What can hang from each mark
J_611: J_134 J_941
J_927: J_134
J_567: J_134
J_134: J_424 J_567 J_611 J_746 J_858 J_927
J_516: J_134
J_181: J_134
J_424: J_134

Each row was made from one small tree. Brackets hold a mark, then the marks that hang from it, in the order of their numbers. Every link used is in the known rows. Write each row's tree.
Known rows
(J_516 (J_134 J_424 J_567 J_611 J_746 J_858)): [  0.3 -14.8   4.2 -18.5 -29.8  14.5  -3.5  25.3 -15.6  43.3  -6.9 -15.8
 -11.8 -29.6  -5.9  -8.2 -18.7  16.8   3.9]
(J_424 J_134): [-15.5 -21.5 -13.7  -8.1  -3.0 -33.3  25.9  -1.9  -0.5  41.6  -6.9  27.3
 -12.1 -27.0   7.9  12.4 -13.0   4.9   2.4]
(J_134 J_424 J_567 J_746 J_927): [ -3.4  -7.1   5.3 -10.7  -4.5   3.3  14.2  15.6 -15.6  45.8 -12.1  -1.5
  -9.0 -28.8 -15.2  -4.6 -25.1   7.8   5.6]
(J_927 (J_134 J_424 J_567 J_611 J_746 J_858)): [  4.0 -20.0  10.1 -13.6 -27.8  26.9  -5.9  16.6 -21.7  32.1  -4.3  -9.4
 -11.8 -22.3 -10.3  -4.3 -19.0   8.4  -0.6]
(J_611 (J_134 J_567 J_746 J_858 J_927) J_941): [ -1.6 -22.8  20.0  -9.1   4.7   7.4  20.9   3.0 -11.2  32.5  -3.6  12.3
 -11.5 -28.0   1.7  -4.9 -15.1   0.4   1.7]
(J_424 (J_134 J_567 J_611 J_858 J_927)): [-12.7 -19.9   6.3  -9.7   1.3   7.7  21.4   5.9 -15.5  19.4  -8.4  -0.6
 -10.4 -23.4  -0.3   0.5 -15.9   7.3  -2.5]
(J_516 (J_134 J_424 J_567 (J_611 J_941) J_746)): [ -6.5  -9.3   7.0  -9.3 -18.0  -0.4  10.5  20.0 -10.7  52.0  -0.5  -1.3
 -14.3 -32.6  -3.2  -7.5 -20.3  14.5   5.5]
(J_567 (J_134 J_611 J_746 J_858)): [-16.7 -20.7  -5.8 -17.3  -5.4  21.0   1.7  24.0 -15.4  36.0  -2.5 -10.7
  -9.1 -27.5   1.1   5.3 -17.0  10.7   2.2]
(J_567 (J_134 (J_611 J_941) J_746 J_858)): [-19.0 -20.8   1.0 -12.5   0.4  20.0  10.6  22.9 -15.4  34.1   2.7  -4.3
 -11.0 -27.9   7.2   6.3 -14.6   8.5   1.0]
(J_134 J_424 J_567 (J_611 J_941) J_858 J_927): [  0.1 -13.1  20.3 -11.0   6.4  13.9  27.4  17.5 -20.2  23.1  -3.1  -5.3
 -11.6 -25.8  -4.9  -3.1 -17.3   2.5  -0.3]
(J_181 (J_134 J_567 (J_611 J_941) J_858 J_927)): [-11.1 -16.4  10.4  -9.8   3.3   1.1  18.2  19.4 -11.2  29.7   3.6   1.4
 -12.5 -27.0  -4.4  -3.7 -17.9   8.4  -3.2]
(J_567 (J_134 J_927)): [-24.4 -12.2  -6.4 -15.7  13.5 -23.1  25.4  15.2 -14.4  53.3  -6.7  12.4
  -7.1 -31.5   0.0   6.7 -25.4   3.0   5.1]
(J_927 (J_134 J_424 J_611 J_858)): [  2.6 -25.2   2.0 -15.5 -21.2   0.8   6.3  14.8 -18.5  34.1  -1.8   1.7
 -10.6 -26.6  -0.5   2.7 -15.4   2.7  -0.5]
(J_181 J_134): [-11.6 -17.9 -16.9 -12.8  -8.0 -38.8  14.3  12.4   4.0  53.9   0.1  23.0
 -12.3 -30.3  -2.3   8.5 -16.4   7.4   2.5]
(J_567 J_134): [-20.8 -14.0 -12.7 -16.6   5.3 -25.7  20.4  11.6  -5.7  55.9  -4.1  19.5
 -10.4 -27.6   2.2  12.3 -21.2   3.7   6.1]
(J_516 (J_134 (J_611 J_941) J_746 J_858)): [ -7.8 -27.6  -1.4 -11.0 -22.1   2.7   3.8  18.5 -10.8  45.6  -0.1  -5.6
 -11.3 -36.9  12.5  -3.7 -11.2  14.2   2.2]
(J_424 (J_134 J_567 J_611 J_746 J_858)): [-10.4 -22.8   0.7  -8.4 -14.2  22.5   5.3   7.6 -10.3  21.0  -6.6  -3.9
 -12.9 -20.8  -0.6   2.4 -11.9  12.5  -1.5]
(J_611 (J_134 J_424 J_567 J_858 J_927) J_941): [  3.4 -14.5  24.3 -14.0   8.8  -8.9  33.4   6.7 -12.5  30.0  -2.9  20.1
 -12.8 -25.3  -1.4  -2.1 -17.0  -5.1   2.4]
(J_927 (J_134 J_611)): [ -7.1 -26.0  -6.6  -8.4 -12.8 -14.1   9.6   1.8  -8.8  47.4  -0.7  11.4
 -10.3 -30.1   1.8   3.7 -16.8   3.0   1.3]
(J_516 (J_134 J_858 J_927)): [ -8.5 -25.5  -5.1 -18.6 -14.3 -27.0  12.8  14.3 -15.0  54.5 -10.2   2.8
  -6.8 -38.4   8.5  -3.3 -18.1   8.9   3.7]
(J_927 (J_134 J_424 (J_611 J_941) J_746)): [ -4.8 -19.5   4.8  -4.0 -16.0   3.6  11.3  14.9 -16.2  42.0   3.6   5.6
 -12.4 -30.6   0.1  -0.1 -17.1   5.4   0.9]

Write each row's tree
[ -3.3 -14.3  12.9  -4.2 -15.9  12.2   8.3  11.2 -16.5  40.6   2.0   4.9
 -14.4 -25.2  -7.1  -3.6 -20.5   6.2   0.8] : (J_927 (J_134 J_424 J_567 (J_611 J_941) J_746))
[-10.5 -14.7  10.4  -3.3  15.2  -2.0  30.9   3.1  -9.9  38.0  -1.5   6.2
 -11.3 -29.4  -2.4  -2.1 -18.7   3.1   2.1] : (J_134 J_567 (J_611 J_941) J_927)
[ -2.6 -32.5  -2.5 -10.4 -26.4  16.8  -5.6  10.4 -16.8  36.6  -2.5  -6.2
  -9.1 -29.2   2.6  -0.5 -13.6   7.9  -1.2] : (J_927 (J_134 J_611 J_746 J_858))
[  0.3 -13.9   3.6 -13.1 -15.9 -19.4  11.3   4.3 -11.9  52.8  -5.8  21.0
 -13.3 -22.2  -8.9   3.0 -23.2   1.5   3.2] : (J_927 (J_134 J_424 J_567))
[-10.5 -13.0  -3.8 -23.7  -2.3 -11.2  16.4  24.8 -15.1  42.7  -5.4   8.9
 -10.5 -23.8   0.0  11.9 -19.6   3.0   4.0] : (J_567 (J_134 J_424 J_858))
[ -4.4 -10.2   5.6 -16.8 -14.1   6.0   3.6  30.9 -17.6  36.8  -6.4  -5.1
 -10.5 -26.1 -16.0  -4.8 -23.1  12.5  -0.1] : (J_181 (J_134 J_424 J_567 J_746 J_858 J_927))
[-18.2 -14.1   2.2  -5.1   7.5  -5.7  27.3   1.6 -11.0  29.7  -7.4   7.4
 -10.8 -25.7  -3.4   0.3 -19.3   7.3   0.2] : (J_424 (J_134 J_567 J_611 J_927))
[-14.9 -10.8   4.6 -20.9   7.0   6.9  20.3  31.2 -25.3  30.8  -4.3  -9.8
  -7.2 -28.7  -3.9   2.1 -23.2   4.7   1.8] : (J_567 (J_134 J_424 J_611 J_858 J_927))
[-12.5 -18.0 -14.5  -8.7 -13.9  -5.1   2.4  20.8  -0.5  44.4   2.8   0.9
 -11.4 -32.6  -6.5   1.0 -16.2  14.5   1.4] : (J_181 (J_134 J_611 J_746))
[  4.3 -19.5   9.6 -15.8 -20.2   9.3   3.6  11.4 -18.4  33.4  -3.1   0.5
 -12.5 -20.8  -7.7   0.0 -18.7   3.3  -0.8] : (J_927 (J_134 J_424 J_567 J_611 J_858))
[-13.7 -20.5   6.5  -7.6  -6.0  25.4  12.1  10.6 -19.0  18.6  -9.1 -10.6
  -9.7 -25.1  -3.1  -3.6 -16.2  11.9  -2.4] : (J_424 (J_134 J_567 J_611 J_746 J_858 J_927))
[-18.9  -6.6   1.5 -12.8  10.5 -10.5  29.5  23.0 -11.5  41.5   4.1  11.5
 -13.0 -27.6   1.1   9.1 -20.2   3.0   4.2] : (J_567 (J_134 J_424 (J_611 J_941)))
[ -5.0 -21.3  -1.2  -8.2 -21.0  -3.3  -1.8  -0.1 -10.9  54.9  -6.2  12.5
 -11.9 -25.1  -5.8   0.0 -21.2   7.1   2.8] : (J_927 (J_134 J_567 J_746))
[-18.2 -15.1  -0.3  -4.8  -2.2  -3.8  18.5   3.4 -12.6  38.2 -11.6   9.2
 -10.2 -26.5  -3.7  -0.1 -20.5  10.0   1.6] : (J_424 (J_134 J_567 J_746 J_927))
[ -7.3  -7.1   3.7 -17.1 -10.0 -29.8  18.3  16.3 -15.2  61.0 -10.9   7.5
 -10.0 -34.1  -7.1  -6.7 -27.0   9.3   6.8] : (J_516 (J_134 J_424 J_567 J_927))
[ -3.5 -21.7   7.5 -10.9  -5.6  33.4   3.7  14.4 -18.4  28.0  -9.0 -22.0
  -7.6 -28.5  -8.0  -7.2 -17.5  11.4   0.5] : (J_134 J_567 J_611 J_746 J_858 J_927)
[  1.5 -13.5  12.4 -13.9  -8.7  34.6   6.1  24.0 -23.6  24.8  -9.4 -24.0
  -8.4 -27.1 -13.8  -8.3 -20.0  10.3   1.3] : (J_134 J_424 J_567 J_611 J_746 J_858 J_927)
[  3.1 -15.8  13.6  -9.4 -11.0  30.5   9.9  19.1 -14.7  25.0  -0.8  -9.2
 -14.3 -22.6  -4.8  -0.4 -13.1   8.7   1.0] : (J_134 J_424 J_567 (J_611 J_941) J_746 J_858)
[  1.8 -20.1  16.7 -13.7   8.0 -18.1  35.6   9.9 -12.1  30.5  -1.6  21.2
 -10.8 -31.1   5.7   1.1 -13.7  -6.0   2.4] : (J_611 (J_134 J_424 J_858 J_927) J_941)
[-15.2 -10.6  -0.5  -7.7  -5.2   6.3   6.2  21.1  -9.1  41.1  -1.1  -6.9
 -10.0 -31.0 -15.3  -7.4 -23.5  15.3   0.5] : (J_181 (J_134 J_567 J_611 J_746 J_927))
[ -3.8 -32.1   4.3  -8.1 -12.3  -1.6  12.7   4.9 -14.3  35.7   3.4  10.1
 -12.0 -27.9  10.5   4.0 -11.1   1.1  -2.3] : (J_927 (J_134 (J_611 J_941) J_858))
[ -6.7 -16.7  15.6  -4.3   9.8  -5.9  27.1  -1.2  -6.2  42.6  -2.2  19.8
 -12.0 -30.8  -1.6  -5.1 -18.8   0.6   4.3] : (J_611 (J_134 J_567 J_746 J_927) J_941)
[ -2.9 -27.7  12.2  -6.0 -18.8  25.3  -0.3   6.4 -17.3  33.9   1.2  -1.2
 -13.3 -23.4   1.2  -2.7 -14.8   6.8  -2.3] : (J_927 (J_134 J_567 (J_611 J_941) J_746 J_858))
[ -9.4 -20.1  12.1 -12.3  -4.9  -3.4  17.3  13.6 -16.5  43.3  -2.9  -4.1
 -10.8 -33.8   5.5  -8.5 -18.4   9.8   1.3] : (J_516 (J_134 J_567 (J_611 J_941) J_858 J_927))
